What can hang from each mark
K364: K168 K375
K407: K595
K472: K168
K334: K168
K595: K172 K375 K407
K185: K472
K375: K364 K595
K411: K168
K168: K364 K411 K472

Every row comes from one small tree of marks. The marks that hang from a mark follow it in brackets, in the order of their numbers. Every link used is in the known rows. Which tree was each row made from?
Known rows
K407[K595[K172 K375]]: [ 0.47  1.03  2.17 -2.57 -0.78  3.28 -0.13 -1.11 -0.32  1.12 -0.17 -0.38
 -1.18  0.86  0.33 -0.76 -0.33 -0.37 -1.55 -0.84  0.30]
K472[K168[K364[K375[K595[K172]]] K411]]: [ 1.05 -0.25  3.67  0.45 -0.34  2.28 -2.10 -2.13 -0.77 -1.79 -0.01 -1.86
  1.70 -0.05  1.02 -1.85  3.09 -0.85 -1.23  1.33  0.98]
K472[K168[K364[K375[K595]]]]: [ 0.66 -0.41  0.01  1.84  0.14  0.17 -1.60 -0.94  1.45 -1.36 -1.08 -1.74
  1.89 -0.17  0.28 -1.41  1.45 -0.62 -0.94  0.62  1.20]
K472[K168]: [ 0.29  0.10 -0.80  1.38  0.42 -0.71 -1.98  0.31  0.91  0.23 -1.44 -0.21
  0.61 -0.20 -1.04 -0.97  1.13  0.29 -0.18  0.19  1.03]
K407[K595[K375[K364[K168[K411]]]]]: [ 0.48 -0.24  2.68 -1.36 -0.27  2.97  1.10  0.17  1.51  0.62 -0.56 -1.24
  0.47  1.01 -0.55 -1.85  1.83 -1.10 -2.55  0.72  0.17]
K364[K168[K411 K472] K375[K595]]: [ 0.60 -0.43  3.04 -0.76 -1.16  0.49  1.18  0.63 -1.05 -2.15  1.95 -1.96
  0.83 -0.65  2.31 -0.55  2.67 -1.76 -2.96  1.66  0.07]
K364[K168[K411 K472] K375[K595[K407]]]: [ 0.61  0.10  4.39 -0.55 -0.89  0.74 -0.13 -0.35 -2.24 -1.09  3.31 -1.62
  0.23 -1.21  2.39 -0.29  2.55 -1.96 -2.32  1.51 -0.44]
K472[K168[K364[K375[K595]] K411]]: [ 0.93 -0.77  1.60  1.10  0.28  2.08 -2.14 -1.11  0.66 -2.19 -0.49 -2.09
  2.45 -0.04  0.59 -1.94  2.60 -0.62 -1.63  1.86  0.82]
K334[K168[K364[K375] K411 K472]]: [ 0.44 -1.27  1.51 -2.13 -0.90 -0.90 -1.84  0.03 -0.96 -0.11  3.81 -1.61
  2.00  0.64  2.97 -1.50  0.40 -0.93 -5.01  1.62 -1.11]
K411[K168[K364[K375[K595]] K472]]: [ 0.68 -0.31  1.51 -0.98 -0.39  1.32  0.59 -0.94  0.47 -0.89 -1.37 -1.53
  1.05  0.95  2.31 -1.62  0.59 -1.21 -1.08 -0.37  0.29]
K375[K364[K168] K595[K172 K407]]: [-0.10  0.81  5.27  2.15 -0.90 -0.87  2.30 -1.49 -0.78  1.67 -0.55 -0.07
 -1.25 -0.86  0.18  0.22  1.92 -1.53  3.05 -1.03  0.65]
K595[K172 K375[K364[K168[K472]]] K407]: [ 0.60  0.61  6.82 -0.84 -1.69 -0.30 -1.95 -1.33 -1.61  2.08 -1.21  0.20
 -0.50 -0.29  0.62 -0.53  1.69 -1.29 -1.32 -1.64  0.58]
K364[K168 K375]: [ 0.38 -0.24 -0.12 -0.73 -0.58 -1.36  0.92  0.33 -0.45 -0.22  3.19 -1.20
  0.83 -0.54  0.49 -0.16  0.69 -1.05 -2.46  0.74 -0.69]
K185[K472[K168[K411]]]: [ 0.23 -0.87  0.31 -0.16  1.45  2.25 -1.42 -0.90 -0.16 -1.70  0.13 -0.22
  0.77 -0.30 -0.92 -1.42  1.30  0.34 -0.74  1.16  1.43]
K185[K472[K168[K364[K375[K595]] K411]]]: [ 0.61 -1.28  1.17  0.33  1.06  3.24 -0.99 -2.13  0.40 -3.26  0.63 -1.74
  2.13 -0.16  0.35 -1.82  1.57 -0.50 -1.48  1.63  1.66]
K168[K411 K472]: [ 0.35 -0.37  2.41 -1.23 -0.45  1.22 -1.81  0.39 -1.14 -1.09  0.22 -0.50
  0.31  0.29  1.39 -0.87  1.62 -0.37 -2.20  1.06 -0.02]
K364[K168 K375[K595]]: [ 0.26 -0.14  0.70  0.52 -0.72 -0.80  2.89  0.18  0.06 -1.02  1.65 -1.44
  0.46 -0.84  0.94  0.29  1.10 -1.39 -0.75  0.56  0.02]
K411[K168[K364[K375[K595[K407]]] K472]]: [ 0.66  0.25  2.85 -0.77  0.00  1.49 -0.66 -1.79 -0.67  0.23  0.04 -1.25
  0.43  0.32  2.44 -1.33  0.46 -1.34 -0.44 -0.54 -0.27]
K472[K168[K364[K375] K411]]: [ 1.08 -0.95  0.87 -0.04  0.49  1.51 -4.00 -1.03  0.17 -1.45  1.07 -1.84
  2.82  0.24  0.15 -2.32  2.27 -0.33 -3.38  1.99  0.14]
K168[K364 K411]: [ 0.43 -0.71  1.98 -0.59 -0.13  2.47 -1.55 -1.17  0.08 -0.87  1.10 -0.93
  1.66  0.64  0.68 -1.13  0.72  0.02 -1.94  1.32 -0.19]
K595[K172]: [ 0.15  0.50  2.09 -0.57 -0.67  0.09 -0.11 -0.98 -1.33  0.51  0.43  0.23
 -0.71  0.04  0.47  0.05  0.29 -0.20  0.49 -0.53  0.13]

Write each row's tree
[ 0.69 -0.24  4.65 -0.48 -0.39  2.47 -2.57 -1.75 -1.71 -1.58  2.10 -1.69
  1.14 -0.40  2.77 -1.05  1.76 -1.40 -2.26  1.29 -0.25] | K168[K364[K375[K595[K407]]] K411 K472]
[ 0.50 -0.18  1.17 -1.28 -0.42  0.89 -0.73 -0.63  0.74  0.81 -1.37 -0.58
  0.87  1.39  1.37 -1.86 -0.16 -0.31 -1.49 -0.65  0.24] | K411[K168[K364 K472]]
[ 0.49  1.00  4.96 -0.48 -1.67 -1.10  0.40 -1.21 -2.77  0.25  2.91 -1.04
 -0.95 -1.31  2.56  0.23  1.67 -2.05 -1.06 -0.30  0.04] | K364[K168[K472] K375[K595[K172 K407]]]
[ 0.73  0.20  5.88 -0.64 -0.48  3.07 -1.52 -3.30 -2.72 -0.92  2.88 -1.35
  0.60 -0.48  2.17 -0.63  1.83 -1.22 -0.40  0.96 -0.56] | K168[K364[K375[K595[K172 K407]]] K411]
[ 0.83  0.15  3.47 -1.67 -1.07  1.33  0.37 -1.92 -0.77 -0.36 -0.98 -1.29
  0.33  0.99  2.81 -1.58  1.04 -1.34 -0.64 -0.85  0.48] | K411[K168[K364[K375[K595[K172]]] K472]]
[ 0.75  0.02  5.03 -1.37 -1.85  0.45  1.05 -0.40 -2.37 -1.71  2.16 -1.70
  0.12 -0.57  2.80 -0.50  2.98 -1.97 -2.45  1.14  0.23] | K364[K168[K411 K472] K375[K595[K172]]]
[ 0.34 -1.35  0.88 -1.60 -0.28 -0.26 -0.69 -0.58 -0.62  0.11  4.25 -1.49
  2.16  0.46  1.97 -1.20  0.19 -0.62 -3.59  1.80 -1.53] | K334[K168[K364[K375] K411]]
[ 0.62 -0.84  2.31 -0.22 -0.07  2.65 -0.18 -1.41 -0.24 -2.48  1.13 -1.85
  1.80  0.22  1.64 -0.97  1.60 -0.90 -1.38  1.68 -0.11] | K168[K364[K375[K595]] K411]
[ 0.40  0.48  5.77 -0.66 -0.33  1.55 -2.34 -2.32 -1.59  1.74 -2.30  0.79
 -0.65 -0.04 -0.41 -0.29  1.13 -0.50  1.25 -1.70  0.15] | K595[K172 K375[K364] K407]
[ 0.36 -0.44  2.58  0.02 -0.72 -0.24  0.45  0.11  1.18  0.73 -2.47 -0.28
  0.93  0.17 -1.00 -0.55  1.18 -0.61 -1.05 -0.80  0.58] | K595[K375[K364[K168]]]
[ 0.06 -0.98  2.11 -1.28 -1.09 -0.57 -1.21  0.17 -0.17  0.63  2.33 -0.93
  1.45  0.78  2.51 -1.27 -0.02 -0.33 -3.72  1.18 -0.54] | K334[K168[K364 K411 K472]]
[ 0.31  0.86  3.86 -0.16 -0.29  0.74  0.05 -2.21 -2.75 -0.05  1.82 -0.40
 -1.09 -1.06  1.52  0.51  1.05 -1.25  1.47 -0.40 -0.34] | K364[K375[K595[K172 K407]]]
[ 0.16  0.04  0.85 -0.68  0.29  2.64  0.16 -0.09  2.01  1.01 -2.88 -0.44
 -0.40  1.29 -0.91 -1.35  0.31 -0.61 -0.48 -0.81  0.44] | K407[K595[K375[K364]]]
[ 0.70 -0.83  4.83 -1.16 -1.22  1.05 -1.27  0.48  0.07 -0.48 -2.30 -0.74
  1.30  0.43  0.39 -1.43  2.67 -1.01 -3.16  0.29  0.62] | K595[K375[K364[K168[K411 K472]]]]
[ 0.67 -0.51 -0.22 -1.72  0.39  1.21 -0.13 -1.41  0.36  0.06  0.57 -1.16
  1.57  1.08  0.82 -1.73 -0.02 -0.55 -1.32 -0.02 -0.81] | K411[K168[K364[K375]]]
[ 0.27 -1.14  2.40 -0.96 -1.03 -0.28  0.15 -0.05 -0.53 -1.00  2.28 -1.82
  1.65  0.39  3.47 -1.11  0.67 -1.19 -3.38  1.51 -0.43] | K334[K168[K364[K375[K595]] K411 K472]]
[ 0.50 -0.21  0.59 -1.08 -1.17 -2.03 -0.28  0.88 -0.69 -0.39  2.74 -1.29
  0.68 -0.45  1.57 -0.47  1.03 -1.35 -3.86  0.55 -0.26] | K364[K168[K472] K375]
[ 0.41  0.00  4.23 -0.79 -0.64  1.11 -1.13 -1.38 -0.43  0.55 -3.81  0.46
 -0.06  0.57 -0.46 -0.59  1.22 -0.28  0.59 -1.55  0.80] | K595[K172 K375[K364]]
[ 0.33  0.49  2.87  0.17 -1.00 -0.98  0.40 -0.16 -1.42 -0.12  2.63 -1.28
 -0.26 -1.39  2.03  0.17  1.35 -1.95 -1.50  0.21 -0.08] | K364[K168[K472] K375[K595[K407]]]
[ 0.76 -0.63  1.10  0.90  0.22  1.66 -3.43 -0.88  0.90 -0.57 -0.54 -1.12
  2.26  0.37 -0.33 -2.10  1.79  0.24 -2.06  1.53  0.76] | K472[K168[K364 K411]]
